Each row comes from the steps of one walk. Every step used is in the known rows, and no mark comes twice. Write the walk behind each row, first mark first.
Known rows:
zogak > deluvoz > rolun > sirep > mubis: [-65  -1 -30  20 -16   4  12 -17  -5  51  14  66   5 -15  17 -13  29  30
  45  25 -47  28 -10  29  17   2]
dezo > sirep: [-40 -11  -8  -2  12  15  21 -44   1  18   5  29  25   0  15 -42  33  32
  35  20 -28  10  36  28  11  16]
dezo > sirep > rolun > laku > fimega: [-78 -18 -17   5  29 -35  30 -40  -6  21   3  24  25 -26  -1 -48  43  42
  65   8 -37  23  42  30 -11  -5]
dedog > laku > dezo > sirep > fimega > tirad: [-63 -51  16  -2  61  -7  12 -95   9 -23   9   6  78 -90   9 -75  81  62
  42  38 -50  35  85  54 -27 -26]
zogak > deluvoz: [-32   5 -15   4 -18  27  15 -28   1  25 -10  28   3  24   1 -18  19  -3
  33   8 -36  -9   7   0  37  11]
mubis > sirep > dezo > laku: [-60 -56 -13  -7  50   9  24 -55   6   8  12  23  42 -34  17 -30  49  22
  28  33 -24   9  48  24 -16 -16]
mubis > sirep > fimega > tirad: [-41 -23  20  -5  22  -4  17 -73   0   6  -1  29  53 -55  10 -64  19  49
  13   9 -32  16  77  48 -12   2]
mubis > sirep: [-38 -14 -11   2  11  17  17 -41  -3  24   1  42  17 -13  19 -33  17  26
  33  22 -20  -1  42  23  -5  10]
sirep > dezo > laku > fimega > tirad: [-49 -58  19 -27  58 -14  20 -75  17 -23  -2 -11  62 -39  -3 -47  49  44
  20  26 -54  33  53  25  -3 -17]
dezo > laku > fimega > tirad: [-42 -35  16 -27  39  -6  14 -70  19 -26 -11 -12  53 -28   8 -46  32  41
  23  27 -50  31  55  22   8   0]
dedog > laku > mubis: [-44 -30  -7 -18  45  17   0 -30  10  -3  10  15  16 -36  11 -19  38  21
  61  48 -44  19  35  19 -11 -27]
sirep > dezo > laku > mubis: [-66 -62   0 -25  66  13  15 -34  15  -8  10  -1  38 -34   0 -19  59  12
  46  38 -41  25  32  24  -6 -27]
mubis > sirep > rolun: [-45  12 -24   1   4   0  14 -16  -5  27  12  25  11 -42   7 -36  22  -1
  52  11 -15  12  41  17  -8 -10]
fimega > tirad: [-28 -10  10 -19   6  18   8 -46   2  -2   1   4  33 -17  -1 -36   3  28
  18  22 -33  15  40  20  22   7]
zogak > deluvoz > rolun > sirep > dezo > laku > mubis: [-87 -39 -22   3  28  14  22 -38  15  33  16  34  30 -21   5 -11  68  22
  68  43 -64  40  -8  27   5 -19]
dezo > laku > mubis > sirep > rolun: [-72 -22 -26 -15  51   3  13 -17  15   5  13   4  26 -67  14 -28  55  -8
  73  29 -28  36  52  29 -28 -29]
zogak > deluvoz > rolun > vepal: [-38  41 -31   6 -49  21  13  -2 -12  52   8  35  -5  53  -5  -9  19 -10
  53  26 -14   3 -41   1  41   8]
dezo > laku: [-44 -25  -8 -15  21  17  13 -37   9  -6   2  -1  30  -9  12 -21  26   6
  27  32 -30   8  34   7  24  -4]
dedog > laku > mubis > sirep > rolun > deluvoz: [-59  -6 -31  -7  34  -4   8  -9   5  28  20  38 -10 -51  -2 -24  58 -10
 100  32 -40  23  48  25 -26 -30]
dedog > sirep: [-30  -1  -8   5   1  17  15 -43  -3  20  12  47  23 -21  15 -26  25  26
  36  36 -34  -1  28  25  10  17]
laku > dezo > sirep > mubis: [-71 -47 -13   5  54   3  16 -40   3   4   9  34  39 -55  16 -42  74  39
  48  31 -29  28  47  48 -23  -7]
dedog > laku > mubis > sirep > fimega > tirad: [-55 -48  16 -15  66  -5   4 -75  13  -8   8  26  53 -89  17 -58  48  56
  45  38 -48  35  87  57 -46 -31]
zogak > deluvoz > rolun: [-37  26 -25   8 -30  22  12 -17  -3  39  -2  28  -4  22   3  -7  16 -12
  33  20 -28  -1 -16   8  40  14]
rolun > laku > mubis > sirep: [-83 -53 -14   1  49  12  23 -42  -4  24   1  47  17 -26  14 -20  24  45
  59  36 -30   9  42  41 -26  -4]

Write each row's walk:
[-63 -68  20 -14  51 -16  28 -86  16 -10   5  14  72 -49   5 -56  49  81
  36  31 -76  47  53  29  -9 -16]  rolun > sirep > dezo > laku > fimega > tirad
[-65 -46 -12 -15  59  21  16 -43  18   1   1  22  32 -39  26 -25  50  20
  55  40 -32  23  52  34 -23 -10]  dezo > laku > mubis > sirep
[-85 -51 -10  -7  47   5  21 -37  10  21  25  24  41 -45   7 -17  60  39
  63  55 -55  48   9  35  -8 -23]  deluvoz > rolun > sirep > dezo > laku > mubis
[-71 -36  -3   2  18 -12  27 -76  15  18   4  24  52 -27   3 -38  58  55
  42  30 -76  46  13  27   8  -9]  zogak > deluvoz > rolun > sirep > dezo > laku > fimega > tirad
[-28 -28  13 -21  37 -10   5 -70  11 -20  -2   6  38 -38   8 -46  27  53
  36  38 -57  26  55  22  -6 -15]  dedog > laku > fimega > tirad
[-36  25 -19  -6 -21  -3  14   7  -7  34   9  17 -12  -2 -24 -23  24 -30
  66   3 -29   6  19   1  38   2]  sirep > rolun > deluvoz
[-53 -27 -13  -3  34   0  13 -31   1  17  12  42  25 -28  22 -38  41  37
  30  21 -23  24  42  45  -6   2]  dezo > sirep > mubis
[-65 -57  -7 -13  67  13  19 -51  15   1  20  29  48 -55  10 -20  75  22
  55  54 -47  24  36  40 -20 -19]  dedog > sirep > dezo > laku > mubis
[-57 -33  -8   4  15   0  13 -28  -4  25  16  56  23 -37  19 -30  21  58
  38  28 -46  28  29  31   0  -5]  rolun > sirep > mubis
[-57 -66  10 -17  67 -14  25 -88  16 -12  -2  13  64 -53  13 -54  54  58
  24  28 -46  32  71  39 -33 -14]  mubis > sirep > dezo > laku > fimega > tirad
[-62 -12 -18   8   2  -5   9 -17  -9  39  24  56  16 -38  19 -19  19  48
  40  38 -39  36   6  37   5  -1]  deluvoz > rolun > sirep > mubis
[-80 -12 -26   6  16 -10  25 -25 -12  27  18  21  21 -26  -2 -36  31  22
  58  15 -20  15  35  27   5  -9]  dezo > sirep > rolun > laku
[-59 -39 -15   6  50  13  15 -63   6  -7  12  21  41 -47  17 -43  76  40
  62  50 -39  19  50  29 -20 -18]  dedog > laku > dezo > sirep
[-36  30 -19  -5 -31  10  10  -2 -16  38  18  25   5  31  -4 -16  10   8
  49  39  -5  11 -24  10  30   4]  deluvoz > rolun > vepal
[-59 -61 -12  -9  75   8  12 -49   7  10  20  40  26 -58  15 -28  61  38
  62  48 -40  19  50  37 -50 -40]  dedog > laku > mubis > sirep > dezo
[-57 -29  -9   7  33  17  23 -53   3   5   2  20  41 -28   9 -45  65  33
  54  28 -34  15  42  31  -5   6]  laku > dezo > sirep
[-70 -53   6 -11  64  -1  18 -57  16  -1  -4  21  49 -63  22 -46  61  29
  46  27 -37  25  72  47 -30 -15]  dezo > laku > mubis > sirep > fimega
[-65 -46   4   9  57  -8  16 -78   4  -9   8  21  59 -70  13 -63  88  48
  52  37 -43  21  70  42 -27 -24]  dedog > laku > dezo > sirep > fimega
[-87 -63  17  -6  60  -9  21 -74  -1   7  -2  33  52 -66   4 -53  29  67
  41  23 -40  26  78  66 -34 -12]  rolun > laku > mubis > sirep > fimega > tirad
[-58  -3 -20  -8  31   3  12  -9   4  23  11  24   9 -56   5 -33  39   2
  75  17 -26  27  43  30 -28 -18]  laku > mubis > sirep > rolun
[-58 -51  -5  -8  57  13  20 -40   4  22   9  43  25 -38   7 -30  50  33
  54  28 -33  16  41  40 -35 -14]  laku > mubis > sirep > dezo
[-88 -59   5   5  56 -10  25 -55  -6  21  -4  48  34 -49   9 -41  34  55
  50  21 -34  11  61  55 -35 -10]  rolun > laku > mubis > sirep > fimega
[-57   4 -24  -5  16  -1  17   1   2  41   9  40 -11 -30 -11 -27  46 -15
  91  11 -34  20  38  27 -10  -6]  laku > mubis > sirep > rolun > deluvoz
[-65  -6 -20   6  26   0  19 -29   1   9  13   5  35 -54  -4 -49  72   7
  72  16 -29  27  41  25  -9 -12]  laku > dezo > sirep > rolun
[-83 -21 -18 -11  32  -5  13  -2  -7  16  11   8   9 -42 -14 -17  26   5
  74  23 -33  22  25  21  -2 -26]  sirep > rolun > laku > mubis
